What can hang from each mark
q686: q252
q252: q112 q228 q376 q686
q33: q309
q309: q134 q252
q376: q33 q252
q228: q33 q252

Every row comes from one small tree of marks. Brackets hold a mark, then the marks that hang from it, in the order of their numbers. Every link used is in the known rows. Which tree was each row made from?
Known rows
{q33 q309}: [ 0.01 -0.08  0.01 -0.03 -0.01  0.00  0.05 -0.01  0.08 -0.04  0.03 -0.06
  0.00 -0.07 -0.02  0.03  0.05  0.02 -0.02]
{q686 {q252 q112 {q228 q33}}}: [ 0.07 -0.06 -0.19  0.00 -0.01  0.04 -0.11  0.02  0.04  0.26  0.00 -0.02
  0.06 -0.02 -0.02 -0.02  0.03 -0.16 -0.11]
{q376 q33 {q252 q686}}: [ 0.03 -0.08 -0.07 -0.01  0.00 -0.05 -0.06 -0.06  0.04 -0.01  0.02  0.08
 -0.06 -0.05  0.04 -0.01 -0.10 -0.10  0.01]
{q228 q33 {q252 q686}}: [-0.04 -0.10 -0.25 -0.02 -0.04  0.03 -0.01  0.04  0.14  0.35  0.05  0.00
  0.09 -0.01  0.02 -0.05 -0.03 -0.11  0.01]
{q376 {q33 q309}}: [ 0.00 -0.09  0.04  0.00 -0.02 -0.02 -0.02 -0.03  0.05  0.04  0.00 -0.02
 -0.10 -0.10  0.02  0.05  0.01  0.03 -0.02]
{q309 q134}: [ 0.00  0.04  0.03  0.03 -0.06 -0.07  0.04 -0.01 -0.04 -0.05  0.02 -0.04
 -0.06  0.02 -0.12 -0.02  0.03  0.02 -0.05]
{q33 {q309 q252}}: [-0.05 -0.05  0.08  0.00  0.00 -0.03  0.07 -0.05  0.00  0.04  0.02 -0.02
  0.03 -0.12 -0.01  0.03  0.05 -0.02 -0.04]
{q376 q33 {q252 q112 q228 q686}}: [ 0.17 -0.18 -0.13 -0.03  0.03 -0.03 -0.05 -0.08  0.22 -0.01 -0.03  0.06
 -0.03 -0.02 -0.01 -0.02 -0.09 -0.20 -0.06]
{q309 q134 {q252 {q228 q33}}}: [ 0.02  0.08  0.26  0.03 -0.05 -0.05 -0.04 -0.06 -0.14  0.27 -0.01 -0.05
  0.01 -0.05 -0.21 -0.07  0.06 -0.16 -0.11]
{q228 {q252 q112 q376 q686}}: [ 0.02 -0.20 -0.61 -0.03  0.05  0.00  0.15  0.00  0.37 -0.03  0.06  0.04
  0.19  0.05  0.02 -0.03 -0.09 -0.06 -0.03]
{q33 {q309 q134 {q252 q686}}}: [-0.01 -0.12 -0.07  0.00 -0.05 -0.09  0.16 -0.06 -0.02  0.03  0.04 -0.03
  0.01 -0.07 -0.02  0.01  0.04 -0.04 -0.07]
{q252 q112 {q228 q33} q376 q686}: [ 0.14 -0.18 -0.29 -0.05  0.10  0.07 -0.02 -0.03  0.12  0.12  0.00 -0.01
  0.18  0.07  0.03 -0.07 -0.07 -0.16 -0.04]
{q33 {q309 q134 {q252 q112}}}: [ 0.04 -0.13 -0.04  0.01 -0.05 -0.09  0.13 -0.07  0.08 -0.04  0.04 -0.06
 -0.01 -0.07 -0.05  0.02  0.08  0.01 -0.13]
{q252 q112 q686}: [ 0.11 -0.21 -0.32 -0.04  0.04  0.03  0.07  0.00  0.16  0.01 -0.01  0.02
  0.04  0.06  0.17  0.00 -0.04 -0.03  0.00]
{q33 {q309 q134 {q252 q228 q686}}}: [ 0.05 -0.11  0.01 -0.01 -0.04 -0.08  0.15 -0.08  0.05  0.06  0.00 -0.05
  0.03 -0.08 -0.15 -0.01  0.05 -0.14 -0.11]
{q228 q33 {q252 q112 q376}}: [-0.01 -0.08 -0.36 -0.01  0.02  0.03  0.00  0.01  0.22  0.16  0.08 -0.01
  0.18  0.02 -0.07 -0.07 -0.04 -0.06 -0.04]
{q309 q134 {q252 q376 q686}}: [-0.03 -0.03 -0.21  0.02  0.01 -0.10  0.14 -0.06 -0.09 -0.09  0.05  0.04
  0.11  0.01 -0.04 -0.05 -0.05 -0.05 -0.05]
{q376 q33 {q252 q112 q228}}: [ 0.13 -0.07  0.03 -0.01  0.02 -0.05 -0.11 -0.09  0.19 -0.04 -0.03  0.03
 -0.06 -0.05 -0.11 -0.01 -0.05 -0.16 -0.08]
{q686 q252}: [-0.08  0.03 -0.18  0.02 -0.04 -0.03 -0.01  0.03 -0.07  0.03  0.04  0.03
  0.01 -0.04  0.01  0.02  0.01 -0.02 -0.05]
{q228 {q33 {q309 q134 {q252 q686}}}}: [-0.01 -0.11  0.01  0.01 -0.06 -0.04  0.06 -0.04 -0.12  0.26  0.07 -0.05
  0.02 -0.08  0.00 -0.03  0.05 -0.07 -0.06]
{q686 {q252 q376}}: [-0.10  0.05 -0.31  0.02  0.02 -0.03  0.02  0.02 -0.05 -0.09  0.06  0.05
  0.12 -0.02 -0.02  0.00 -0.04 -0.01 -0.05]
{q33 {q309 q134}}: [ 0.00 -0.03  0.03  0.01 -0.07 -0.06  0.09 -0.02  0.03 -0.08  0.05 -0.09
 -0.06 -0.04 -0.14  0.01  0.08  0.04 -0.07]

Write each row's tree
[ 0.08 -0.12  0.07 -0.06  0.01  0.04 -0.07 -0.04  0.07  0.15  0.06 -0.06
  0.09 -0.10 -0.11 -0.06  0.00 -0.23 -0.04]	{q376 {q252 {q228 {q33 q309}} q686}}
[ 0.09 -0.09 -0.01 -0.03  0.03  0.07 -0.08  0.00  0.01  0.29 -0.02 -0.02
  0.06  0.01  0.02 -0.05 -0.02 -0.17 -0.01]	{q252 {q228 q33} q686}
[ 0.07 -0.14 -0.18 -0.02 -0.01  0.05 -0.07  0.01  0.11  0.23  0.03 -0.08
  0.06 -0.09 -0.04  0.00  0.06 -0.14 -0.13]	{q686 {q252 q112 {q228 {q33 q309}}}}
[-0.02 -0.03 -0.11  0.03 -0.03 -0.09  0.04 -0.07  0.01 -0.16  0.05 -0.04
 -0.05 -0.05 -0.15  0.01 -0.01  0.06 -0.08]	{q252 {q376 {q33 {q309 q134}}}}
[ 0.17 -0.20 -0.17 -0.05  0.05  0.08 -0.04 -0.01  0.13  0.25 -0.03 -0.03
  0.08  0.04  0.07 -0.05 -0.03 -0.17 -0.05]	{q252 q112 {q228 q33} q686}
[ 0.00 -0.18 -0.28 -0.03  0.05 -0.02  0.05 -0.05  0.08 -0.06  0.03  0.03
  0.03 -0.05  0.07  0.03 -0.08  0.01  0.00]	{q252 {q376 {q33 q309}} q686}
[ 0.02  0.03  0.22  0.00  0.01  0.01 -0.08 -0.05 -0.10  0.32 -0.02 -0.01
  0.07 -0.08 -0.09 -0.05  0.03 -0.18 -0.06]	{q309 {q252 {q228 q33}}}
[ 0.06 -0.07 -0.15 -0.04  0.08  0.06 -0.03 -0.02  0.00  0.16  0.00  0.00
  0.17  0.03 -0.04 -0.07 -0.07 -0.16 -0.01]	{q252 {q228 q33} q376 q686}
[-0.02 -0.16 -0.36 -0.03  0.02  0.04  0.04  0.01  0.30  0.13  0.10 -0.07
  0.19 -0.04 -0.09 -0.04  0.01 -0.04 -0.06]	{q228 {q33 q309} {q252 q112 q376}}
[ 0.06 -0.14 -0.15 -0.06  0.08  0.07  0.01 -0.03  0.05  0.13  0.04 -0.06
  0.18 -0.03 -0.07 -0.04 -0.02 -0.14 -0.03]	{q252 {q228 {q33 q309}} q376 q686}
[ 0.08 -0.20 -0.44 -0.04  0.09  0.02  0.10 -0.02  0.15 -0.13  0.02  0.04
  0.16  0.08  0.13 -0.02 -0.10 -0.02 -0.01]	{q252 q112 q376 q686}
[ 0.06 -0.03  0.07  0.02 -0.03 -0.04  0.00 -0.05 -0.12  0.30 -0.01 -0.02
  0.04 -0.03 -0.11 -0.07  0.02 -0.20 -0.09]	{q309 q134 {q252 {q228 q33} q686}}
[ 0.03 -0.18 -0.05  0.00  0.01 -0.04  0.02 -0.08  0.11  0.09 -0.01  0.02
 -0.05 -0.12  0.08  0.06  0.01  0.00 -0.08]	{q376 {q33 {q309 {q252 q112}}}}
[ 0.03  0.08  0.18  0.03 -0.05 -0.10  0.06 -0.08 -0.04  0.04 -0.03 -0.02
 -0.01 -0.04 -0.23 -0.03  0.05 -0.13 -0.12]	{q309 q134 {q252 q228}}
[ 0.09 -0.07  0.01 -0.02  0.01 -0.05 -0.08 -0.07  0.09  0.01 -0.02  0.06
 -0.04 -0.06 -0.08 -0.03 -0.09 -0.20 -0.04]	{q376 q33 {q252 q228 q686}}
[ 0.04 -0.08 -0.34  0.02  0.05 -0.03 -0.05 -0.04  0.13 -0.04 -0.02  0.06
  0.05 -0.02 -0.05  0.01 -0.06 -0.10 -0.13]	{q686 {q252 q112 q228 {q376 q33}}}
[-0.07 -0.15 -0.38 -0.05  0.01  0.03  0.07  0.01  0.19  0.19  0.12 -0.04
  0.20 -0.06 -0.05 -0.05 -0.03 -0.08 -0.01]	{q228 {q33 q309} {q252 q376 q686}}
[ 0.16 -0.16 -0.08 -0.05  0.04  0.04 -0.09 -0.04  0.12  0.15  0.02  0.00
  0.09  0.01 -0.01 -0.07 -0.05 -0.24 -0.05]	{q376 {q252 q112 {q228 q33} q686}}
[ 0.00 -0.02  0.09  0.02 -0.07 -0.02 -0.02  0.00 -0.08  0.14  0.07 -0.12
 -0.04 -0.05 -0.11 -0.03  0.08  0.01 -0.07]	{q228 {q33 {q309 q134}}}
[ 0.07 -0.02  0.17  0.00 -0.06 -0.01 -0.03 -0.02  0.00  0.17  0.03 -0.15
 -0.01 -0.06 -0.24 -0.04  0.10 -0.10 -0.11]	{q252 {q228 {q33 {q309 q134}}}}
[ 0.05 -0.05 -0.34  0.00  0.05  0.04 -0.08  0.01  0.04  0.13  0.03  0.00
  0.17  0.00 -0.06 -0.05 -0.02 -0.14 -0.12]	{q686 {q252 q112 {q228 q33} q376}}
[ 0.10 -0.17 -0.29 -0.04  0.11 -0.01  0.12 -0.08  0.15 -0.03 -0.02  0.05
  0.20  0.02  0.02 -0.04 -0.08 -0.17 -0.07]	{q309 {q252 q112 q228 q376 q686}}
[-0.06  0.06  0.00  0.07 -0.01 -0.14  0.03 -0.09 -0.11 -0.05  0.02  0.05
 -0.02 -0.05 -0.11 -0.02 -0.05  0.00 -0.08]	{q309 q134 {q252 {q376 q33}}}
[ 0.03  0.03  0.01 -0.01  0.07  0.05 -0.08 -0.02 -0.02  0.12  0.01 -0.03
  0.14  0.01 -0.14 -0.07 -0.02 -0.13 -0.04]	{q252 {q228 q33} q376}
